Each row was made from one walk, in order. Every step used is in the known rows, and no mark comes twice. Write each row's walk.
(in the rows, 100 means zero)
Known rows:
siraguv, mozu, kunif, panazot, suke: 117  118  94  98  143  143  87  97  115  94  80  74  96  118  89  91  122  128  111  104  124  77  134  87  103  133  140  103  115  111  108  100  98
leduk, mozu, kunif, panazot, suke, tikek: 121  122  110  93  122  145  80  89  113  79  90  80  98  136  90  87  144  110  104  109  111  83  129  85  99  114  130  104  93  105  106  121  109
tikek, suke, panazot, kunif, vugerun, ginasi: 127  98  97  104  102  142  84  80  105  117  76  117  91  112  99  113  114  98  75  82  93  56  123  110  101  127  142  92  112  106  95  113  105
mumil, ginasi, mozu, kunif, panazot: 107  118  118  92  107  124  81  82  89  119  86  97  82  111  79  83  108  108  87  106  108  80  104  90  96  145  123  95  102  106  108  104  81
panazot, kunif, vugerun, siraguv: 142  121  87  118  124  129  89  82  106  96  97  100  78  122  85  103  114  101  65  86  90  55  98  100  105  115  129  104  112  115  119  102  89
ginasi, vugerun, siraguv, mozu: 127  145  92  105  134  112  92  75  116  109  95  102  77  113  98  96  94  131  91  85  69  94  79  91  100  97  118  111  112  104  111  87  106
mozu, lales: 127  82  98  116  120  86  108  72  96  74  76  115  87  99  92  84  108  97  92  109  109  99  113  83  101  103  100  100  113  131  97  112  99
zupak, suke, panazot, kunif: 120  119  101  106  113  134  89  77  103  107  87  106  98  124  118  84  136  91  87  96  105  55  122  87  88  117  122  109  130  110  122  136  97
tikek, suke: 122  104  103  88  115  119  81  91  115  103  78  108  83  109  109  93  114  112  90  91  102  104  132  84  96  92  77  77  100  115  97  111  103
suke, tikek: 127  108  117  99  98  119  103  80  109  86  97  99  91  124  105  93  116  94  86  104  89  92  103  92  97  83  87  95  82  109  107  133  112
ginasi, mozu, leduk, vugerun: 108  115  84  110  129  113  75  114  119  108  89  90  88  97  95  68  87  83  88  86  91  105  109  90  108  133  81  76  74  100  92  105  85
mozu, leduk: 116  102  93  113  122  108  95  107  108  99  82  98  112  110  94  69  97  90  85  86  120  107  116  91  93  103  86  88  84  112  101  119  94
lales, mozu, kunif, panazot: 116  112  107  116  106  129  85  97  92  107  87  85  87  117  71  75  120  110  95  107  116  70  109  83  106  140  124  94  114  117  101  94  79
suke, panazot: 128  112  104  98  96  117  102  79  107  92  81  115  108  116  109  94  103  90  86  107  89  72  130  79  89  112  125  96  128  104  107  125  97
zupak, suke: 115  122  104  87  103  108  82  85  111  95  96  101  87  122  114  80  112  110  97  91  87  105  106  92  101  84  101  89  111  122  105  134  102
tikek, suke, panazot, kunif, vugerun: 124  103  87  104  113  150  89  72  112  118  77  112  92  120  94  99  124  94  67  92  100  41  143  102  101  125  130  100  127  95  113  106  89
mumil, ginasi: 117  108  112  114  100  97  95  89  92  95  78  97  99  94  104  95  83  100  76  92  92  102  105  97  94  87  122  104  82  107  101  126  92
mumil, ginasi, vugerun, siraguv, mozu, kunif: 112  139  99  106  143  125  80  85  111  114  90  89  86  116  80  102  101  131  79  86  78  86  67  105  100  95  128  114  109  112  115  90  90
leduk, mozu, kunif, vugerun: 118  110  81  100  119  136  80  91  117  112  94  96  84  126  68  92  118  107  72  95  84  59  116  116  119  119  135  101  119  107  104  83  83
siraguv, mozu, lales, vugerun, ginasi: 131  104  95  117  113  101  111  81  91  84  83  119  81  84  87  93  108  102  102  77  89  93  92  104  103  116  140  105  105  120  79  105  105
siraguv, mozu: 118  117  98  114  129  111  109  85  119  109  90  97  78  108  105  87  100  119  103  97  81  85  106  94  100  97  96  105  101  107  109  94  106
tikek, suke, panazot, kunif: 125  108  101  105  121  141  88  81  106  112  76  110  95  115  115  93  137  93  83  96  114  54  139  81  84  122  106  100  124  105  116  121  97
tikek, suke, panazot: 123  113  106  85  102  129  84  79  115  97  71  121  103  117  112  96  116  99  89  101  92  84  146  74  84  104  109  84  125  103  103  123  100
vugerun, lales, mozu, kunif, panazot: 112  107  107  116  109  128  96  92  91  111  83  82  91  116  67  70  125  115  90  103  114  73  110  76  106  137  132  93  115  121  95  99  80
leduk, mozu, kunif, panazot: 113  121  104  96  114  124  77  97  100  112  90  94  91  124  73  79  132  108  97  104  120  72  122  89  103  142  127  104  126  115  104  87  83
leduk, lunik: 119  92  106  133  114  102  111  102  123  101  91  103  74  98  104  101  109  115  88  101  111  87  117  79  96  97  125  94  96  101  104  111  99
lunik, leduk, mozu, ginasi, vugerun, siraguv: 144  131  88  106  121  93  72  73  96  102  99  95  95  103  97  85  105  119  76  79  77  111  77  97  107  97  143  110  96  107  94  97  109
tikek, suke, panazot, kunif, vugerun, ginasi, mozu: 124  107  106  92  103  140  81  66  104  125  84  125  63  108  109  97  108  100  81  92  68  64  114  97  99  150  124  79  95  93  98  114  109
suke, panazot, kunif, vugerun, ginasi: 130  98  96  112  97  134  95  80  100  113  82  113  93  111  97  112  106  92  73  86  92  49  113  113  105  132  153  100  114  107  97  115  103
suke, panazot, kunif, vugerun, lales: 119  94  88  110  113  134  122  65  106  120  75  100  100  113  85  89  123  100  61  89  96  52  130  89  102  118  149  100  126  108  102  119  92
lunik, leduk, mozu, siraguv: 137  110  95  111  131  87  72  113  110  115  90  99  94  122  87  64  116  113  98  100  74  86  96  101  95  104  103  104  89  121  104  86  99
leduk, vugerun, siraguv, mozu, lales: 124  112  89  132  149  93  97  77  114  74  80  107  75  100  84  87  105  110  103  101  83  97  95  82  105  102  106  108  111  127  104  88  96
lunik, leduk, vugerun, ginasi, mozu, kunif, panazot, suke, tikek: 124  112  109  97  123  148  77  87  109  96  93  78  95  115  93  87  124  106  104  106  99  89  104  97  108  134  132  84  72  98  92  119  114
zupak, kunif, vugerun: 123  110  75  87  93  127  88  67  102  111  96  101  72  120  79  102  94  110  62  91  88  66  113  114  105  110  107  99  117  112  103  100  103
mumil, ginasi, mozu: 116  114  118  101  102  102  92  74  92  108  88  106  69  93  112  81  82  102  81  100  68  101  95  88  95  117  108  89  68  95  104  123  99

Which walk is each row?
136  110  98  102  93  110  103  96  90  93  92  110  88  89  95  99  103  96  90  70  90  90  94  107  103  119  138  93  100  116  78  118  102 | lales, vugerun, ginasi
128  112  97  96  121  127  90  95  106  83  78  82  101  112  101  90  113  114  107  103  129  87  148  78  101  131  140  95  110  109  100  116  103 | kunif, panazot, suke
123  109  92  98  137  142  71  101  107  104  84  74  95  101  89  86  111  116  108  101  115  85  119  94  113  160  151  82  96  105  88  100  101 | lunik, leduk, vugerun, ginasi, mozu, kunif, panazot, suke
119  100  85  97  115  138  92  88  115  111  92  95  89  122  70  101  106  106  66  95  92  59  109  119  117  114  125  94  118  113  106  94  81 | mozu, kunif, vugerun
118  105  90  91  116  140  89  78  114  120  96  100  70  119  74  94  103  107  67  100  76  60  102  114  117  131  119  86  106  104  107  94  84 | ginasi, mozu, kunif, vugerun
114  108  99  105  122  110  92  95  107  109  88  105  89  107  101  59  94  91  87  92  100  108  107  84  92  126  79  79  70  101  103  118  98 | ginasi, mozu, leduk
131  112  110  89  119  93  78  100  109  114  91  107  66  123  96  79  98  112  90  105  60  83  84  92  88  119  76  89  79  124  113  109  98 | ginasi, mozu, siraguv
122  100  83  129  97  122  106  73  92  105  85  84  70  108  77  70  105  120  71  90  71  76  105  81  111  109  129  89  96  116  86  107  99 | zupak, kunif, vugerun, lales, mozu
120  106  100  119  128  149  90  90  108  89  85  61  107  116  81  70  135  112  100  105  105  89  114  81  112  116  141  89  79  104  89  118  103 | lunik, leduk, vugerun, lales, mozu, kunif, panazot, suke, tikek
126  82  99  118  120  106  101  57  89  98  79  125  61  96  92  87  110  95  86  103  89  76  99  96  106  143  118  95  98  117  95  108  106 | panazot, kunif, vugerun, ginasi, mozu, lales
131  86  88  130  133  83  98  72  95  84  81  114  92  95  88  59  122  98  102  109  102  103  115  86  108  110  120  105  108  116  90  88  105 | lunik, leduk, mozu, lales
116  131  107  103  129  128  87  89  107  111  91  93  86  125  71  91  121  121  98  101  110  70  100  89  98  130  121  106  123  119  116  85  85 | vugerun, siraguv, mozu, kunif, panazot
121  137  95  119  131  106  65  108  110  87  90  92  89  101  90  82  84  92  78  80  76  110  85  85  98  114  108  87  70  108  103  111  83 | mumil, ginasi, mozu, leduk, vugerun, siraguv
119  93  96  126  138  91  114  67  107  84  75  113  78  99  92  81  108  111  106  108  95  96  108  85  101  98  99  110  111  123  103  95  104 | siraguv, mozu, lales
123  115  120  87  113  147  84  81  106  86  91  87  87  128  97  97  129  110  103  108  101  86  109  89  98  128  126  90  79  106  102  133  118 | vugerun, ginasi, mozu, kunif, panazot, suke, tikek
124  90  94  100  106  99  93  49  87  93  83  127  54  100  86  91  97  105  83  103  80  90  93  97  102  134  108  92  100  123  89  108  115 | zupak, kunif, vugerun, ginasi, mozu, lales
118  102  92  142  117  112  91  111  100  93  82  87  101  106  91  52  98  93  91  89  105  104  109  80  100  109  96  85  70  108  95  113  90 | lales, mozu, leduk
127  106  114  94  99  107  93  79  98  111  96  115  60  98  115  92  90  103  92  96  67  94  87  92  101  137  104  76  77  108  91  119  116 | vugerun, ginasi, mozu
107  108  99  121  118  124  91  88  92  115  80  75  92  104  75  77  106  123  69  88  83  90  79  89  110  104  141  97  98  116  89  109  83 | mumil, ginasi, vugerun, lales, mozu, kunif
124  108  97  105  94  136  84  77  102  112  85  114  93  119  102  107  113  97  79  82  86  57  110  114  105  123  154  98  118  109  99  125  104 | zupak, suke, panazot, kunif, vugerun, ginasi
132  110  107  96  112  115  74  90  105  125  84  118  72  127  93  93  106  104  81  98  57  51  88  105  87  141  116  97  91  115  112  111  99 | suke, panazot, kunif, vugerun, ginasi, mozu, siraguv
134  117  102  122  128  94  97  78  108  91  93  87  79  101  104  93  106  123  93  86  72  100  91  98  99  78  112  117  74  122  107  109  112 | vugerun, siraguv, mozu, ginasi
113  123  99  91  98  101  83  75  91  117  80  101  103  95  103  97  74  111  67  82  91  110  91  102  102  96  137  108  103  93  93  114  97 | mumil, ginasi, vugerun
125  130  95  100  148  142  81  97  115  86  83  75  94  123  84  96  124  131  108  102  118  78  123  82  100  129  145  104  116  116  113  100  98 | vugerun, siraguv, mozu, kunif, panazot, suke
125  103  101  119  122  94  105  78  108  102  88  86  83  95  108  88  105  119  96  89  79  99  104  103  102  81  105  116  74  116  102  110  113 | siraguv, mozu, ginasi
126  109  97  110  111  96  109  66  80  78  83  120  74  76  84  69  106  90  87  87  86  100  101  90  97  122  132  104  97  104  89  113  85 | mumil, ginasi, mozu, lales, vugerun
127  103  102  102  104  127  92  72  98  124  95  113  57  103  105  95  99  99  79  91  71  65  94  106  108  151  121  84  83  100  98  110  108 | panazot, kunif, vugerun, ginasi, mozu
134  102  85  111  114  98  115  77  89  71  84  116  87  86  79  76  118  90  90  86  106  92  111  92  102  113  126  106  120  118  88  108  85 | mozu, lales, vugerun
132  109  108  97  116  134  98  85  116  70  91  84  97  124  111  96  122  105  97  105  98  94  121  87  99  88  110  95  79  107  106  140  120 | panazot, suke, tikek
127  107  105  100  98  133  92  66  99  123  91  121  66  107  107  96  101  95  79  96  66  57  103  100  101  156  135  87  96  94  101  115  107 | suke, panazot, kunif, vugerun, ginasi, mozu
140  131  94  96  112  96  78  74  97  94  96  97  91  107  99  103  96  117  70  79  81  108  76  94  103  92  129  108  100  117  100  114  105 | mozu, ginasi, vugerun, siraguv
120  95  102  109  112  114  90  47  93  94  77  133  70  108  99  83  118  94  91  104  80  75  106  90  99  138  134  97  114  114  99  123  106 | zupak, suke, panazot, kunif, vugerun, ginasi, mozu, lales
107  95  103  134  125  137  89  94  125  126  75  121  78  103  99  89  120  105  81  87  112  77  130  82  84  132  138  84  80  78  103  114  100 | tikek, suke, panazot, kunif, vugerun, ginasi, mozu, leduk, lunik
128  106  89  129  141  99  106  62  110  77  78  116  74  109  78  89  106  114  94  103  81  86  100  89  105  98  120  113  116  123  109  86  98 | kunif, vugerun, siraguv, mozu, lales
129  87  94  142  103  116  107  68  89  102  77  80  93  97  94  72  124  106  71  88  78  69  117  87  107  105  153  110  82  112  92  126  98 | suke, panazot, kunif, vugerun, lales, mozu, ginasi
127  86  101  116  114  112  101  50  90  95  74  133  71  100  95  88  112  90  86  108  85  68  108  90  100  147  133  98  110  111  98  113  105 | suke, panazot, kunif, vugerun, ginasi, mozu, lales
140  130  100  115  119  95  96  70  84  64  89  117  73  90  81  83  106  98  81  83  75  101  81  82  93  112  138  104  98  115  100  114  86 | mumil, ginasi, mozu, lales, vugerun, siraguv
118  117  96  90  132  143  69  105  110  96  83  76  87  108  90  96  113  116  106  99  113  82  124  89  110  160  145  85  101  110  91  107  98 | leduk, vugerun, ginasi, mozu, kunif, panazot, suke
